Each row comes from the steps of one walk. Every step used is in the known rows, and no mark comes twice. Write the walk behind each row, first mark first.
In the rows, zero is written as 128.
Known rows:
s, u, e: [167 116 165 207  74 146 100 210 170 173  85 100 154 125  89 174 179 135
 140 128 118  60 147  94]
v, u: [116 137  95 161 136  70 162 153 129 132 126 139 176 146 102 176 127 136
 141 103 143 104  96 116]
e, u, s, b: [101 100 172 213  36 123 119 147 111 159 144 167 111 199 128 150 121 156
 129 167 145 123 141 142]
e, v: [167 116 129 134 136 168 101 133 144 152 178 135 101 120 109 115 110 147
 152 112 136 147  57 139]
e, f: [127 136 118  42  77 144 114 154 135 165 115  85 121 130  39 124 132 111
  94  92 144  77  70 115]
s, u, v, b: [141  95 127 142 130 139  78 185 106 146  58  85 134  77 121 159 164 146
 111 151 184 101 120 126]
u, v, b: [114  94  89  97 130  99 114 114 113 104  88 114  81  54 135 108 111 138
  96 150 181 153 108 168]
s, b, u: [125 150 166 135 153 120 151  96 118 122 153 156 106 123  85 137 138 121
 144 127 113 104 155 134]
u, e, v: [167 114 152 210  52 159 134 147 191 147 137 152  89 125 105 100 127 140
 160 114 101 133 108 111]
s, b, v: [ 85 146 147 111 184 141 141  78 148 107 155 130 114 104  85 132 176 129
 151 146 138  84 138 131]
s, b, v, u, e: [ 73 146 145 171 155 136 166  88 144  96 128 150 128 119  94 132 184 136
 168 140 141  89 142 103]
b, v: [112 144 107  40 216 167 112 105 161 103 165  56 163 102 132 103 158 116
 115 123 108 110 103 123]
b, u, v, e: [152 147 115  33 174 140 110 112  95 102 123 129 132 110 192  90 102 105
 101 113  86 171 125 151]
v, b, u: [186 108 117 147 151  93 152 147 100 138 127  74 110  76  97 125  78 113
 107 102 133 165 173 137]
v, e, u: [143 137 124 140  83 103 125 161 138 198 160 192 146 162 154 181  91 115
 142 118 115 125 162 178]
u, s: [152  95 124 132  75  47 104 177 140 107 117  93 104 158 142 152 115 134
  91 143 117 146 120 142]
v, b, u, x: [169 120 103 140 149 125 159 107 101 153 116  97 131  90 132 107  56 108
 105 114 136 175 195 124]
u, x: [109 156  88  81 137 156 136  62 164 170 136 163 173 143 164 118  75 114
 109 143 124 119 158 127]
s, b, u, v, e: [111 148 152 108 154 123 137  86 100 104 126 183  94 108 129 124 136 121
 141 138 123 128 152 151]
b, v, e, u: [114 148 115  66 182 173 111 121 145 135 167 110 173 133 175 122 138 111
 132 125 108 130 140 141]
s, u, x: [138 138 126 134 138 182  91 146 142 194  94 121 196 140 141 169 138 129
 121 146 142  76 154  99]
u, s, b: [124  99 149 164  70  46 121 150 130  97 112 132  77 156 119 160 136 141
 116 159 137 131 143 143]
s, b, v, u, e, f: [ 69 147 148 152 134 153 164  94 136 102 116 140 124 123  72 122 188 133
 160 131 151  82 126  92]

Write each row's walk:
[121 131 114 220  79  81 177 158 156 129 101 154 161 149 103 158 135 137
 154 105 121 104 120  95]
v, u, e
[178 124 139  94 139 107 115 154 100  97 134  77 130 158 161 108 102 112
  88 114  72 173 136 119]
b, u, s
[114 134 115 192  49 106 172 165 140 138  83 139 154 157  75 139 142 131
 142  92 135  93  98  77]
v, u, e, f
[141 142 122  39 179 158 107 100  96  94 130 103 132 109 166  76 113 115
  93 120  91 160 101 138]
b, u, v
[104 143 157 109 158 137 139  75 103  97 129 166  93 108 111 113 144 128
 136 144 128 118 136 140]
s, b, u, v
[149 120 113 177 138 151 128 142 119 141 157 152 130 140 115 129 115 156
 170 104 155 149  45 114]
e, v, u
[140 104 131 210 108 126 128 148 104 118 136 161 104 160 131 131 122 166
 167 123 162 167  62 109]
e, v, u, s, b
[190 105 130 188 108 101 165 152 120 138 109  84 101  78  97 113  86 112
 117 102 117 166 189 121]
v, b, u, e
[183  92 120 182 130 143 121 143 122 156 157 117  78  85  96 118  88 148
 150 113 171 173  93 141]
e, v, b
[102 156 105  60 180 193 116  94 144 147 160 127 188 142 198 108 123 109
 129 134 109 137 156 133]
b, v, e, u, x
[108 162 153 127 155 151 157  56 117 132 141 184 125 136 119 117 117 117
 141 139 113 117 178 123]
s, b, u, x
[135 121 141 170  54  79 123 168 122 173 137 201 118 180 168 184  98 125
 142 138 125 141 178 173]
v, e, u, s, b
[105 149 154  87 133 138 134  88  91 111 112 175  90 113 110 112 142 116
 132 130 132 123 140 139]
s, b, u, v, e, f
[ 80 114 136 129  84 178 101 113 114 161 143 168 131 152 149 113 122 152
 115 161 153 120  95 159]
e, u, v
[112 127  88  45 132  92 100 117 130 113 104 166 108  93 182 128 118 123
 108 141 139 145 104 186]
u, v, e
[ 99 129  97  98 189 129 127 129 126  73 126  62 179 141 162 116 160 131
 119 127 127 137  97  92]
b, v, u, s
[118 136 118  75 160 157 105 133 136 125 153 101 163 146 193 119 137 116
 124 133 108 143 143 137]
b, v, e, u, s
[113 111 144 116  88  84 115 147 118  89  98 111  90 154 136 135 152 127
 112 148 139 139 139 125]
u, s, b, v, e, f
[111 106 146 137 111  79 117 133 130  77 115 105  92 148 139 134 154 138
 115 162 134 137 137 128]
u, s, b, v
[177 144 152 132 118 149 145 136 144 123 139 105 135 133 128  92 114 106
 120  97  50 141 154 104]
b, u, e
[ 95 149  93  82 217 149 137 112 137  94 146  73 194 123 138 118 163 126
 130 114 126 112  95  98]
b, v, u
